What can hang from each mark
J_277: J_330 J_394 J_524
J_677: J_37 J_146 J_394
J_668: J_524
J_146: J_484
J_394: J_677
J_537: J_614 J_677
J_484: J_146
J_358: J_37 J_330 J_668
J_330: J_37 J_358 J_668
J_524: J_277 J_668

Each row was made from one small tree. The marks that hang from a mark follow it in brackets, in the order of their numbers. Every link used is in the known rows. Write each row's tree.
Known rows
J_524{J_277{J_330{J_37 J_358} J_394{J_677{J_146}}} J_668}: [ -7  -7  -8   3  10  -8  -1  -2  -3  17  -3  -6   7 -26  -9 -11  22  11
 -14   9 -14  -5 -30 -22 -19   9  10  19  -8  -4  -7  -7  -8  15   5  -6
  -2 -11   4  15 -23]
J_537{J_614 J_677{J_37 J_146 J_394}}: [  5   0   7   1  22  10 -23  17  10  18  12   2 -18 -17   3  12 -14  -3
   5   1 -15  26 -16   4   3   4   8  13 -11   2   8  -9  11  10  -4  11
   4 -15  -9  11  -1]
J_668{J_524{J_277{J_330 J_394{J_677{J_37 J_146}}}}}: [  1  -9  -4  12  34 -12 -10   5  -3  11  13  -3   0 -24  -1   2  11  12
 -12   5  -9  10 -31 -10  -6  14  -4  12 -10   6 -12   1  -5  10   7  -2
   3  -4   5  15 -21]
J_358{J_330}: [ 9  9  2  4  2 -6 -6  2  7  5  1 -5 -1 -6  2  4  2  0 -2  1 -2 -1  4 -4
  4  1  2  0 -3 -4 -4  1  0  3 -4  2  0  5  1  4  0]
J_537{J_614 J_677{J_37 J_146}}: [  4   1   6  -1  16   7 -27  11   8  14   3   7  -9 -13   7   8 -14  -3
  -1  -2 -12  19 -13   3   4   9   8  10  -7   1  11  -3   6  12  -6   8
   1 -14  -9  10  -2]
J_394{J_677{J_37 J_146}}: [  4  -7  -2  -1  18  -2  -9   4   1  -3   1  -3  -5 -13  -2   2   2  -3
   2   5 -16  16 -10  -2  -4   5 -10  11 -11   2  -5  -2   8  -1   1   6
   4  -4   2  10   0]
J_330{J_37}: [ 2  2  1  4 -4  3 -1  0  2  2 -5  1  1 -2 -4 -2  3 -1  5 -2 -8 -6 -5 -5
 -4 -4  7  9  4  6  2 -3 -3 -1  3  4  0 -4 -1  2  3]
J_277{J_330{J_358} J_394 J_524{J_668}}: [-11 -10   3   0   9 -13  -4  -8 -10  22   5 -11  -4 -20  -1   0  14  11
 -18   4   3 -10 -27 -16  -1   5  10  17  -2   1  -2  -4 -21  15   1  -4
  -3  -9  10   6 -20]
J_524{J_277{J_394}}: [ -7   1  -2   2   9  -4   4   1   2   9   8   1   6  -9   1  -2   8   7
  -6  -2   7  -2  -8  -2  -2   6   5  -8  -2  -8  -4   1  -5   3   5 -10
  -1   0   4   5 -13]
J_330{J_37 J_358 J_668{J_524{J_277{J_394}}}}: [ -2   6  -7  20  -3  -2  -5  -7  -2  15  -9   9  10 -13 -12  -2  15  13
   3   4  -2 -19 -27 -12 -19   8  27  20  13   6  -1  -9 -18   1  18   1
 -10  -2  -5   5 -19]
J_330{J_358{J_37} J_668{J_524{J_277}}}: [ 10  15  -6  15   0  -2 -11  -8  -2   6 -11   7   5  -9  -3   2  12  17
  -3   8  -3 -17 -14  -8 -19   7  16  12   7   1  -2  -7 -10   6  10   6
  -5   5  -1   8 -16]
J_537{J_677}: [  0   2   3   1  -2   4  -4   2   1   7  -4   6   0  -4   1   1 -10   0
   0   1  -1   3  -2   7   3   5   7   0  -1  -3   5  -1   2   8  -6   0
  -3  -9  -9   3  -5]
J_524{J_277{J_330{J_37 J_358} J_394} J_668}: [ -6   3  -4   5   0  -5   3  -3   1  21  -5  -7   7 -20  -7 -10  23  12
 -14   4  -7 -17 -27 -19 -15   2  17  14   1  -3  -4  -5 -13  15   7  -6
  -4 -10   3  10 -21]
J_394{J_677}: [-2 -6 -1 -2  4 -1  0 -1 -3 -4 -3  3  3 -1 -4 -6 -2  1  2  5 -5  5  1  3
  0  6 -3 -2 -7  0 -3  2  4  1 -2 -2 -4 -1  1  2 -8]
J_330{J_668}: [-2 -1 -2  5 -5  1 -4  0  1  0 -6  0  1 -2 -5  1  0  6 -3  5 -1 -5 -4  1
 -7  1 10  6  3  1  4 -1  0 -2  6  0 -3  1 -3 -4 -3]
J_537{J_614 J_677{J_37 J_146{J_484} J_394}}: [ -2  -3   0  -3  20  11 -26  18  15  17  12  -5 -13 -18   3  10 -12  -4
   2  -2  -8  25 -19   6   6   5  10  15  -6   2  -1 -10   8  12  -3  19
  -3 -14  -7  13   2]
J_277{J_330{J_37 J_358 J_668} J_394 J_524}: [-14 -10   3  10  -2 -10  -7  -8 -11  25  -1  -8   0 -20  -8   6  15   6
  -9   1  -2 -20 -29 -22  -9   5  28  32   6  16   3 -11 -26   5  11   0
  -6 -10   2   4 -17]
J_277{J_330{J_37}}: [ -1  -3   3   4  -1  -1  -1   1   0   9   0  -8  -2  -5  -2  -1   6  -1
  -5  -1 -10  -8 -11 -12  -3  -4   7  13   3  11   0  -2  -6   3   1   2
  -1  -7  -1   2  -1]
J_330{J_37 J_668}: [  0   2  -1   9 -10   4  -4  -1   3   3 -11   1   1  -3  -9   0   3   3
   4   1 -11  -9  -8  -6 -12  -3  18  16   7   6   6  -6  -3  -4   8   2
  -2  -4  -5  -1   0]
J_277{J_330{J_37 J_358} J_394{J_677{J_146}} J_524{J_668}}: [-10 -18  -2   2  14 -13  -7  -7 -14  19   1 -10  -3 -30  -5  -2  15   8
 -13   8 -11  -5 -35 -24  -9   8  11  30  -7   7  -4  -9 -16  14   2  -1
   0 -12  10  14 -21]
J_358{J_37 J_330 J_668{J_524{J_277}}}: [ 26  30   2  16  18  -9 -19  -3  12   5   4   0  -3 -14  10  12  10  15
 -14   3  -7 -10   1  -4  -2   6   6  -4  -2  -8 -10  -1  -2  14  -5   4
   5  18   8  17 -14]
J_537{J_614 J_677{J_37 J_394}}: [  7   5  12   1  15  11 -18  15  11  17   7   5 -14 -11   0   7 -14  -2
   7   2 -12  19 -11   8   8   2  11   7  -8   1  10  -6  10  10  -4   7
  -3 -16  -9   7  -3]
J_484{J_146}: [-6 -7 -6 -2  4  2 -7  1  1 -4 -3  2 -6  5  7  2 -1  5 -1 -1 -2  5  4 -2
 -4  2  1  5 -1 -1  0 -1  2 -7  0 -5 -1 -1  3 -6  5]
J_524{J_277{J_330{J_37 J_358} J_394{J_677}} J_668}: [ -7  -4  -4   2   3  -6   3  -4  -2  17  -7  -4   9 -20  -9 -17  20  11
 -12   9 -11 -12 -26 -19 -16   7  14  12  -7  -4  -5  -4 -11  17   6  -9
  -8 -11   4  12 -28]
J_524{J_277{J_330{J_37 J_358 J_668} J_394}}: [-12   0  -5  10  -6  -6  -1  -3  -2  23  -6  -5   8 -17  -9  -3  20   8
  -9   5  -7 -20 -24 -20 -20   5  27  21   5   7   0 -10 -16   8  15  -7
  -8  -8  -5   6 -20]
J_668{J_524{J_277}}: [  7   3  -4  12   9   0   2  -2  -1   0   2   7   6  -2   0  -5   2  14
  -2   2   1  -3 -10   2  -6   7   2  -5   7  -2  -1   4  -6   4   5  -1
  -3   3   0   4 -11]

Which tree is each row?
[ -7  -2  -1  17  -5 -10  -7  -7  -8  21  -6  -2   3 -16 -11   5  12   7
  -2   3  -4 -18 -25 -19 -11   4  28  33  12  21   0 -10 -22   2  14   4
 -10  -7  -7   1 -14] | J_277{J_330{J_37 J_358 J_668{J_524}} J_394}
[  3  -3  -2  19  -1  -3  -7  -3  -4   8  -6  -3   0  -8  -7   2   3  12
  -2   3 -10 -13 -20 -10  -9  -1  19  24  12  17   4  -3 -10   0   6   6
  -4  -4  -6  -1  -7] | J_277{J_330{J_37 J_668{J_524}}}
[ -7  -3  -7   5  11 -12  -6  -3  -3  19   1  -7   2 -25  -1   0  19   2
 -15   4 -14  -5 -19 -22 -15  12  13  17 -10   3  -8 -10  -8  12  10  -6
  -1  -2   3  18 -24] | J_524{J_277{J_330{J_37 J_358{J_668}} J_394{J_677{J_146}}}}
[-11 -14   1   4  17 -16 -21  -7 -15  19   3  -8  -5 -30  -1  13  15  10
 -15   9  -3  -6 -27 -24 -11  13  15  27  -9  11  -7 -15 -16  13   2  -2
   0  -4  12  15 -25] | J_277{J_330{J_358{J_37} J_668} J_394{J_677{J_146}} J_524}
[ -7 -13   1   8   6  -6  -6  -3  -8   9   1  -8  -5 -12   0   5   3  12
 -14   5  -2 -10 -19  -7  -3   3  12  14   1   8   6  -1 -12   8   4  -2
  -2  -4   4  -2 -12] | J_277{J_330{J_668} J_524}
[-14 -10  -5   6  10  -9   3   0  -3  11   1  -2   8 -16  -5  -7   9  14
 -14  10  -1  -6 -17  -7  -8  14  12   1  -8  -3  -4   0  -3  10   6 -16
  -6  -5   2   4 -27] | J_524{J_277{J_330{J_668} J_394{J_677}}}
[ -1 -12  -1   0  31  -8 -12  -1  -6   6   8  -5  -7 -26  -2   3   8  10
  -9   7  -9  12 -29  -8  -2   8  -5  14 -13  -4  -6  -1  -4   8  -1   0
   7  -7  16  14 -14] | J_277{J_394{J_677{J_37 J_146}} J_524{J_668}}
[  0   1  -1  15  17 -11  -5  -4  -2  13   4   3   4 -18  -1  -3   9  12
 -12   4  -8  -8 -18  -9  -4  12  13   4  -2   6  -6  -1  -8  10   4  -7
  -5   0   5  10 -27] | J_358{J_668{J_524{J_277{J_330{J_37} J_394{J_677}}}}}
[ -3  -4  -4  12  18  -5   0  -1  -5   4   4  11  10 -10  -4  -7   3  13
  -1   5   5   1 -14   0  -2  17   4  -7  -2  -2  -9   2  -5   5   3  -8
  -6   1   4   6 -23] | J_668{J_524{J_277{J_394{J_677}}}}
[ -9 -11 -18  15  12  -2  -9   2   2   6  -2   2  14 -21 -10  -3   9  14
  -2   5  -1  -3 -30  -7 -15  16  19  17   8   3 -15  -7 -11   3  12   7
 -10  -2   2  12 -15] | J_330{J_37 J_668{J_524{J_277{J_394{J_677{J_146{J_484}}}}}}}
[  0   8   1  14   2 -14 -10  -8  -4  22   0  -2  -3 -16  -2   8  12   1
  -7  -3  -4 -15 -17 -16  -4   3  19  24   6  18  -3 -11 -20   5   9   4
  -5   1  -1   7 -14] | J_277{J_330{J_37 J_358{J_668{J_524}}} J_394}
[  8   0  -1   3  21   2  -7  11   5   5  14 -11 -15 -14  -4  12   5  -4
   7   2 -13  19 -16  -3  -6  -6  -8  17  -8   3  -4  -7   9  -3   7  10
  12  -2   0  10   7] | J_677{J_37 J_146 J_394}
[ -2 -10 -11  -5  16  -1 -12   6   4  -4   1  -9   0 -14  -2  -2   4  -6
   0   1  -8  15 -14  -1  -1   7  -8  11  -7   3 -14  -3   4   2   1  15
   0  -4   5  12   4] | J_394{J_677{J_37 J_146{J_484}}}
[ 13  20   3   7  -1  -6 -11  -1  12   7  -4  -5  -5 -10   3   8   7  -3
  -5  -1 -14  -9   4  -7   0  -2  13   8  -1  -1   0  -3  -1   2  -2   4
   2   9   1   8   0] | J_358{J_330{J_37} J_668}
[-10 -14  -7  10  12  -7  -4   4  -2  13   0  -5   7 -23  -7  -2  14  11
 -13   8 -13  -4 -27 -16 -18  11  16  17  -6   3  -4  -6  -5   9   9  -7
  -3  -7   2   9 -20] | J_524{J_277{J_330{J_37 J_668} J_394{J_677{J_146}}}}
[  2   3  -6  13  -8  -2  -7  -8  -7   5 -11   6   2  -4 -10   3   2   9
   3   5   0 -11 -12  -5 -13   4  16  19  10  10   2  -6 -11  -1  13   8
  -9   0  -8  -4  -8] | J_330{J_358 J_668{J_524}}
[ -3  -8 -14   7  29  -6 -11   5   4   4   9  -2   8 -21  -1  -1   8   8
  -4   1   0  13 -28  -1  -3  17  -2   8  -2  -1 -19  -1  -7   6   7   8
  -4  -1   7  17 -12] | J_668{J_524{J_277{J_394{J_677{J_37 J_146{J_484}}}}}}
[ 14  15  -3  26   1  -1  -8  -1  10   7  -8   3   7 -13  -7   1   8  17
  -1   6 -11 -14 -15  -8 -14   5  21  14   9   1   0   1  -6   3   8   5
  -4   4  -5   6 -11] | J_358{J_330{J_37 J_668{J_524{J_277}}}}
[-10 -12   0   4  15 -16 -13  -6 -12  20   5  -8  -7 -30   0   8  15   0
 -15   3 -12  -6 -25 -24  -5  12  16  28  -8  14  -4 -13 -18   9   5  -1
   1  -4   9  14 -21] | J_277{J_330{J_37 J_358{J_668}} J_394{J_677{J_146}} J_524}
[ -5   1   7  -1  18 -20 -16 -11 -11  18   7  -7  -7 -25   8  11  14   3
 -19   5  -2 -11 -13 -17   4  12  10  12 -12   7  -8 -12 -15  15  -4  -4
  -1   3  16  16 -26] | J_277{J_330{J_358{J_37 J_668}} J_394{J_677} J_524}
[ 21  23  -1  21  10  -5  -9  -2  12   6  -1   1   1 -12   2   4   8  12
  -7   1 -13 -11  -6  -5  -7   4  15   3   4  -1  -4   0  -5   7   3   3
   0  11   0  12 -10] | J_358{J_330{J_37} J_668{J_524{J_277}}}
[ -8  -7 -10  -4   3   3 -11   7   5   8   1  -4   1 -11   3   4  -8  -2
  -3  -4   3  12  -7   6   1   9   8   6   2  -3  -6  -6  -2  10  -7  11
  -4  -8  -8  10   1] | J_537{J_677{J_146{J_484}}}
[-10  -4  -4   6   9  -9  -4   0  -3  16  -5  -5   4 -21 -10  -7  17   8
 -11  11  -9  -6 -26 -13 -16  11  13  15  -9   2  -3  -5  -7   9  15  -8
  -7  -8  -1  10 -25] | J_524{J_277{J_330{J_358 J_668} J_394{J_677{J_37}}}}
[ -3   1   5  -1  12 -14 -12 -10  -7  23   6 -11  -7 -23   3   7  19  13
 -20   5   3 -15 -25 -20  -1   1  11  17  -5   1  -5  -8 -20  20  -5  -2
   1  -5  15  13 -20] | J_277{J_330{J_358{J_37}} J_394 J_524{J_668}}
[  6   4  -3  11  34 -18 -18  -2  -2  10  14  -3  -3 -27  10  12  12  15
 -22   5  -5   2 -16  -9  -4  16   3   4 -10   1 -14  -4  -5  16  -2  -5
   7   9  12  19 -27] | J_358{J_37 J_668{J_524{J_277{J_330 J_394{J_677{J_146}}}}}}
[ -9 -11  -2  -2  17 -13 -12   2  -7  18   6 -11  -4 -24  -4   5  14  -7
  -6   5 -11   9 -22 -18  -6  10  -1  25 -13  10  -9  -8  -6   7   8   0
   1  -9   2  13 -12] | J_277{J_330{J_358} J_394{J_677{J_37 J_146}}}
[  9  11  -2  13  -4  -2 -15 -10  -3   6 -10   6   1  -8  -4   9   8   9
   3   6  -1 -14 -10  -7 -13   2  15  20   8   9  -1 -10 -11   1   6  11
  -4   3  -1   5  -8] | J_330{J_358{J_37} J_668{J_524}}
[  5  15   2   9  11 -18 -18 -10  -5  21   6  -4  -6 -18   8  17  14   4
 -13   2   2 -12 -11 -14   1   5  13  15   0  13  -9 -11 -17  11   2   2
   2   6   6  12 -17] | J_277{J_330{J_358{J_37 J_668{J_524}}} J_394}
[-16 -25  -2   6  20 -15 -11  -1 -15  13   9  -9  -3 -26  -2   7   5  10
 -17   8  -1   2 -25 -12  -4  14  10  18  -8   8  -2  -4 -11   9   3  -7
  -1  -6   9   7 -22] | J_277{J_330{J_668} J_394{J_677{J_146}} J_524}
[  7  12  -4   9   0  -5  -9  -9  -4   4  -4   5  -5  -6  -1   5   3   4
  -3   1  -1  -8  -2  -3  -5   4   8  12   6   7   0  -6 -10   1   8   7
  -4   8  -4   3  -9] | J_330{J_358{J_668{J_524}}}
[ -6 -12   0   0  16  -8  -2  -6  -9   5   3   2   1 -17  -3  -5   3  13
 -10   7   2  -1 -17  -2   4  10   2   0  -7  -7  -2   2  -7  10  -6  -7
  -2  -5  15   7 -20] | J_277{J_394{J_677} J_524{J_668}}
[  7   3  -2  19  -6   2  -6  -5  -1   1 -11   7   1  -5  -8   2   0   9
   6   4  -8 -11 -15  -4 -10  -1  18  19  14  12   5  -3  -7  -5  10   8
  -6  -1  -6  -2  -3] | J_330{J_37 J_668{J_524}}
